Every row comes from one small tree of marks. The marks that hang from a mark follow it in brackets, in the order of their numbers. Every link used is in the known rows. Which tree was each row made from?
Known rows
k499(k175(k16(k315 k520(k98)))): [ -3.8 -14.4   4.7 -28.5  26.7   0.5  59.1  -2.8  -8.3 -39.1 -76.4 -22.2
  10.0 -31.1   7.9 -10.5   9.2  10.3 -21.4 -29.3  37.2]
k499(k175(k98)): [  9.3  -8.7   6.4 -21.9  -8.3  11.8  50.3  -9.2 -11.8 -28.7 -33.2 -31.1
  -9.6 -16.0   7.7   6.3  18.0  -9.7 -16.2 -41.3  37.6]
k629(k499(k175(k16) k315)): [ -6.4 -18.4  15.2 -24.6  20.9  -3.6  40.6 -16.8   7.2 -21.8 -28.0  -6.8
  -1.7 -14.8   2.1   8.3  22.9  14.5  -1.7 -33.3  26.0]
k629(k16 k499(k175)): [  6.3  -2.3   2.9 -27.3  20.6  -7.6  46.8 -13.4   4.8 -51.1 -41.7 -14.2
 -14.3   0.5 -21.5  15.1  24.7   8.9  -8.5 -37.3  27.6]
k629(k16(k175 k520) k499): [  7.3  24.6  14.0 -42.7  12.1 -14.3  48.0 -16.2 -19.4 -73.5 -48.4  -0.4
 -23.5  -8.0  -9.0   7.0  10.3  -8.2 -15.2  -6.4  41.0]
k175(k16): [  1.4 -17.1   0.6 -25.7  -8.8   1.0  42.2  -3.4  -8.4 -18.8 -13.9  -7.4
   0.0 -22.4   4.8   9.7  21.1  -2.9  -8.3 -30.0  29.1]
k629(k499): [ 14.5  -2.2   2.5 -29.3 -16.3   3.9  35.1  -1.7 -11.3 -24.3 -11.6 -16.5
 -20.7 -14.4  -0.5  17.3  21.4  -9.4  -5.9 -35.1  25.0]
k175(k16(k520) k98): [  0.8 -12.2   7.8 -40.0 -17.2   0.2  47.3  -5.0 -18.7 -35.4 -31.1 -16.6
 -11.6 -28.3  26.2  -8.2   3.9  -7.4 -21.5 -23.5  60.4]
k629(k16): [ 12.7  -2.3  -1.3 -31.8  -2.7   7.2  42.0  -4.2 -11.6 -30.1 -17.1  -8.7
 -10.1  -6.8 -18.1  -1.1  19.6  -7.1  -3.7 -27.7  26.8]
k175(k16(k315 k629) k98): [ -7.8 -20.4  -0.2 -38.5 -23.0 -11.9  53.1  -4.8 -17.0 -35.3 -18.0 -19.4
 -13.1 -24.6  17.0   1.9   2.9  -5.5 -17.0 -39.0  45.4]
k175(k16(k315(k421) k520) k98): [  0.1 -24.1  10.5 -47.7 -13.4   4.0  35.6  -2.8 -18.2  -8.6 -49.8  -4.6
 -11.6 -40.3  23.5 -23.4  -2.3  -6.6 -16.6 -26.6  58.1]
k499(k175 k315): [  4.3  -4.0  13.7 -22.2  10.8  23.5  36.7 -11.7 -13.6  -5.7 -17.1 -18.8
   3.0 -13.2  -9.5 -11.2  23.5  -6.5   5.3 -24.9  10.3]
k629(k499(k175(k16(k520)) k315)): [-10.5  -7.5  19.4 -35.0  26.3  -2.0  38.1 -17.7  -3.3 -32.4 -41.1 -10.5
  -4.1 -17.7   6.8  -8.9  15.2  13.1  -5.0 -17.2  36.0]
k499(k175 k315(k421)): [  4.1 -13.2  16.4 -20.7   4.2  33.1  27.9 -19.1 -20.1  18.7 -29.1  -8.3
   7.1 -16.5  -4.8  -8.8  19.2 -15.3  14.4 -25.4   6.5]
k499(k175(k98) k315(k421)): [  7.1 -19.2  18.4 -23.1  -9.8  30.1  34.7 -20.8 -20.5  14.2 -33.4 -12.4
  -4.8 -18.1  12.5  -7.4   8.8 -20.7   7.0 -35.2  29.4]
k315(k421): [ 14.2 -12.4   4.6 -23.0 -23.5  26.8  28.2  -7.9 -26.8  11.0 -19.8  -7.1
  -2.9 -20.4  -0.2   6.5  16.0 -25.0   5.5 -28.7  13.1]
k175(k16(k315(k421))): [  1.6 -30.0   4.1 -34.1  -4.9   5.7  32.9  -0.9  -8.6   8.1 -31.6   4.1
   1.4 -34.8   1.6  -6.6  15.5  -1.3  -2.8 -34.0  25.1]
k629(k16 k499): [ 12.6  -1.0   0.6 -34.1  -1.9  -5.8  39.6  -5.0  -3.9 -40.0 -20.5  -6.7
 -24.1  -3.2 -13.9  12.8  19.5  -1.5  -4.8 -34.6  31.6]
k520(k98): [ 19.2  -7.2  -3.5 -14.8 -19.8  19.6  52.5   0.0 -22.9 -15.0 -31.4 -22.2
  -4.3 -18.8   8.8  19.4  10.5 -24.1  -3.7 -38.7  20.1]
k16(k315): [ 13.2  -4.5   1.5 -36.9  -7.8  11.2  35.1   8.2 -13.7 -11.7 -13.8 -17.7
 -10.1 -27.6 -11.5 -15.6  20.2  -7.3  -8.8 -31.2  20.5]
k520(k98 k421): [ 30.6 -26.0 -14.0 -12.5 -36.6  28.4  55.5  -2.5 -19.9   0.6 -43.5 -19.6
   2.2 -21.2  12.5  26.4  -2.3 -24.6   3.5 -42.7  26.0]
k16(k175 k315 k520 k629): [ -5.1  25.3  11.7 -43.3  -3.7  -0.1  46.1 -11.2 -44.5 -57.3 -35.3 -20.1
  -8.5 -21.3  -4.1 -10.4   5.3 -19.6 -14.3  -0.1  22.6]
k629(k499(k175)): [  7.2  -2.4   5.3 -20.8   7.2   2.6  41.3  -9.3  -3.5 -34.2 -33.2 -23.6
 -11.0 -10.7  -7.0  19.4  27.7   1.4  -9.9 -37.8  19.3]

Write each row's tree
[ -6.3 -28.0  17.0 -19.1  13.9  17.5  34.0 -21.2  -9.4  13.1 -34.6   2.4
  15.1 -20.4   2.7  -2.2  18.1  -1.2  10.1 -25.9  16.0] : k499(k175(k16) k315(k421))
[  8.2  -7.5   5.4 -30.4   6.9 -10.4  54.6 -14.4   4.0 -56.7 -46.5 -19.7
 -25.6  -0.3  -3.0  15.6  15.4   3.4 -16.0 -45.9  50.3] : k629(k16 k499(k175(k98)))
[ -3.6 -24.8   5.8 -33.3  10.2  -8.7  52.9  -2.1   5.0 -31.0 -46.3 -18.7
  -5.8 -29.6   9.4  -8.0  16.3  13.4 -24.9 -44.0  48.1] : k499(k175(k16(k315) k98))
[ -2.5 -23.6   5.5 -22.1  -0.5  -3.4  55.8 -11.4  -0.3 -33.2 -39.4 -19.4
  -1.6 -20.1  16.3  12.9  16.9   3.7 -19.9 -40.7  46.4] : k499(k175(k16 k98))
[  0.5  14.6   7.3 -32.4  -8.8  -2.8  49.7 -10.5 -35.5 -47.2 -21.5 -15.0
  -7.7 -18.7  -7.1   7.8  11.6 -19.8 -10.8 -15.9  13.6] : k16(k175 k315 k629)
[  9.8  10.5   7.6 -40.3  15.8  -7.9  47.9  -3.8 -12.6 -50.1 -37.6   1.2
 -12.7 -18.1 -23.1  -8.1  16.0  -2.9 -12.8 -17.3  27.1] : k629(k16(k175 k315))
[-18.5 -16.1  10.8 -20.6   8.5   3.1  45.4 -25.7 -17.5 -22.5 -16.5 -15.2
  13.0  -7.5   0.9   5.2  17.1  -2.0   4.5 -23.9  14.6] : k499(k175(k16(k629)) k315)
[  7.6   6.7   3.8 -52.2  11.1   4.0  36.1   4.3 -15.2 -38.4 -34.4 -11.6
 -13.4 -19.0 -21.6 -39.2  13.1   0.8 -12.4 -15.0  38.3] : k629(k16(k315 k520))
[  9.3   3.4  21.2 -33.4   6.9   2.5  34.9 -26.8 -17.1 -19.0 -35.3  21.1
 -18.9  -6.5  -7.6  12.3   8.4 -16.0  12.1 -16.9  23.5] : k629(k16(k175) k499(k315(k421)))
[ -4.5 -23.4  15.2 -25.1   6.9   4.2  49.4 -16.1  -3.3 -15.8 -28.4 -12.6
  -2.0 -19.0  17.3  -4.2  12.1   4.6  -7.5 -34.9  43.9] : k499(k175(k16 k98) k315)
[  6.4  -9.4  15.1 -25.3  -3.3  20.0  43.5 -12.7 -14.1  -9.5 -21.7 -23.4
  -8.6 -14.3   8.6 -10.7  12.9 -11.1  -2.9 -33.4  33.5] : k499(k175(k98) k315)
[  5.9 -12.6  18.4 -22.1   5.5  21.5  26.2 -21.4 -10.7   7.6 -32.3  -5.9
  -5.7 -12.4  -2.3   5.9  19.1  -8.9  13.1 -33.2  11.3] : k629(k499(k175 k315(k421)))
[ -4.3   1.0   2.9 -18.5  -4.2  -1.7  45.4 -19.9 -18.6 -47.4 -25.9 -31.4
  -8.6  -0.5  -5.5  30.8  20.1  -7.4  -5.3 -35.1  12.5] : k16(k629(k499(k175)))
[ 13.5  -7.3   1.6 -39.5   3.0  17.2  43.3  -3.8 -26.9 -15.3 -69.2  -4.1
  -6.6 -23.9  -4.7 -20.9  -2.6 -14.3  -1.8 -25.3  35.4] : k629(k16(k315(k421) k520(k98)))
[ -3.7 -33.9  18.2 -22.8  -0.8  15.0  40.5 -23.7  -8.9   9.1 -40.3  -1.8
   2.6 -22.6  21.8  -2.0   7.9  -5.8   1.3 -37.1  37.7] : k499(k175(k16 k98) k315(k421))
[  1.8  -0.6  -0.8 -37.3 -17.8  -4.3  37.9  -3.0 -19.6 -36.2 -11.2 -23.4
 -22.4 -14.7  -5.6   8.5  13.8  -8.2  -5.8 -36.2  18.3] : k16(k315 k629(k499))
[ 12.9   7.0  13.0 -31.2  -1.8  17.2  49.0  -8.6 -41.1 -22.1 -76.3  -3.8
  -2.3 -35.7  10.6  -3.1  -4.0 -28.7  -9.1 -13.3  25.1] : k16(k175 k315(k421) k520(k98))
[ -8.7 -19.1  12.3 -36.8  24.3   6.6  35.7  -9.7 -11.6 -13.5 -65.3  -6.8
  10.0 -33.6  -1.3 -21.8  16.0   7.4 -11.7 -20.1  31.1] : k499(k175(k16(k315(k421) k520)))
[ 19.2 -10.9  -5.6 -52.6  -3.0  -0.6  39.9  -0.2  -3.0 -34.9 -51.5  -7.3
 -23.3 -18.6 -14.9 -19.3   0.2   6.1  -6.6 -26.6  49.8] : k629(k16(k315 k520(k421)) k499)
[-10.8  -8.6   5.0 -38.0 -27.9  -5.6  51.7 -14.3 -34.0 -47.5 -24.9 -24.1
  -9.9 -17.1  27.4   3.2  -2.8 -15.4 -16.2 -20.5  53.5] : k175(k16(k520 k629) k98)
[ -9.1 -26.0   1.6 -32.4 -16.2   0.8  37.4 -11.8 -24.1  -4.7 -25.5  -2.3
   4.0 -25.3   3.4   4.0   8.5 -10.6   1.1 -31.1  18.3] : k175(k16(k315(k421) k629))
[  5.0  -3.7  14.9 -24.4  12.1  11.2  34.2 -13.5  -5.1 -16.3 -21.3 -16.7
 -10.4 -10.5  -6.3   2.6  23.0   0.1   4.0 -31.1  16.6] : k629(k499(k175 k315))
[  3.0  23.4   9.3 -24.6 -15.2  -3.6  62.3 -22.5 -45.1 -71.8 -54.7 -21.9
 -14.4  -9.8  19.0  38.4  -7.0 -30.7 -10.9 -14.7  27.1] : k16(k175 k520(k98) k629(k499))
[ -6.0 -28.0  18.2 -21.6  14.7   5.7  31.4 -24.7   0.0   3.3 -39.7   4.6
   1.1 -17.3   6.8  11.3  18.6   4.5   8.2 -33.7  21.2] : k629(k499(k175(k16) k315(k421)))
[ 12.0   6.3   9.1 -43.7   2.2 -11.5  57.0  -5.1 -11.2 -55.4 -42.1  -3.5
 -25.4 -18.8  -5.2  -8.4   6.1  -7.2 -21.7 -27.0  49.9] : k629(k16(k175(k98) k315))
[ 19.9   0.8   2.4 -39.8 -18.1   3.3  58.1 -17.1 -25.9 -53.7 -61.8  -4.8
 -17.4 -14.4   7.9   1.6 -13.2 -20.6 -13.6 -12.5  64.9] : k629(k16(k175(k98) k520(k421)))
[  8.1   8.2   2.4 -32.3 -28.2   1.3  49.9 -25.5 -39.5 -56.0 -45.2 -15.3
 -13.1 -11.8   9.1  29.9  -7.6 -26.4  -4.2  -9.3  31.7] : k16(k175 k520(k421) k629(k499))
[-11.2 -14.9   8.4 -30.3 -12.5  -7.2  40.0 -19.6 -16.9 -25.2   0.4  -6.7
  -9.9  -8.8  10.7  16.1   8.5  -5.0   7.3 -28.3  23.4] : k175(k16(k629(k499(k315))))
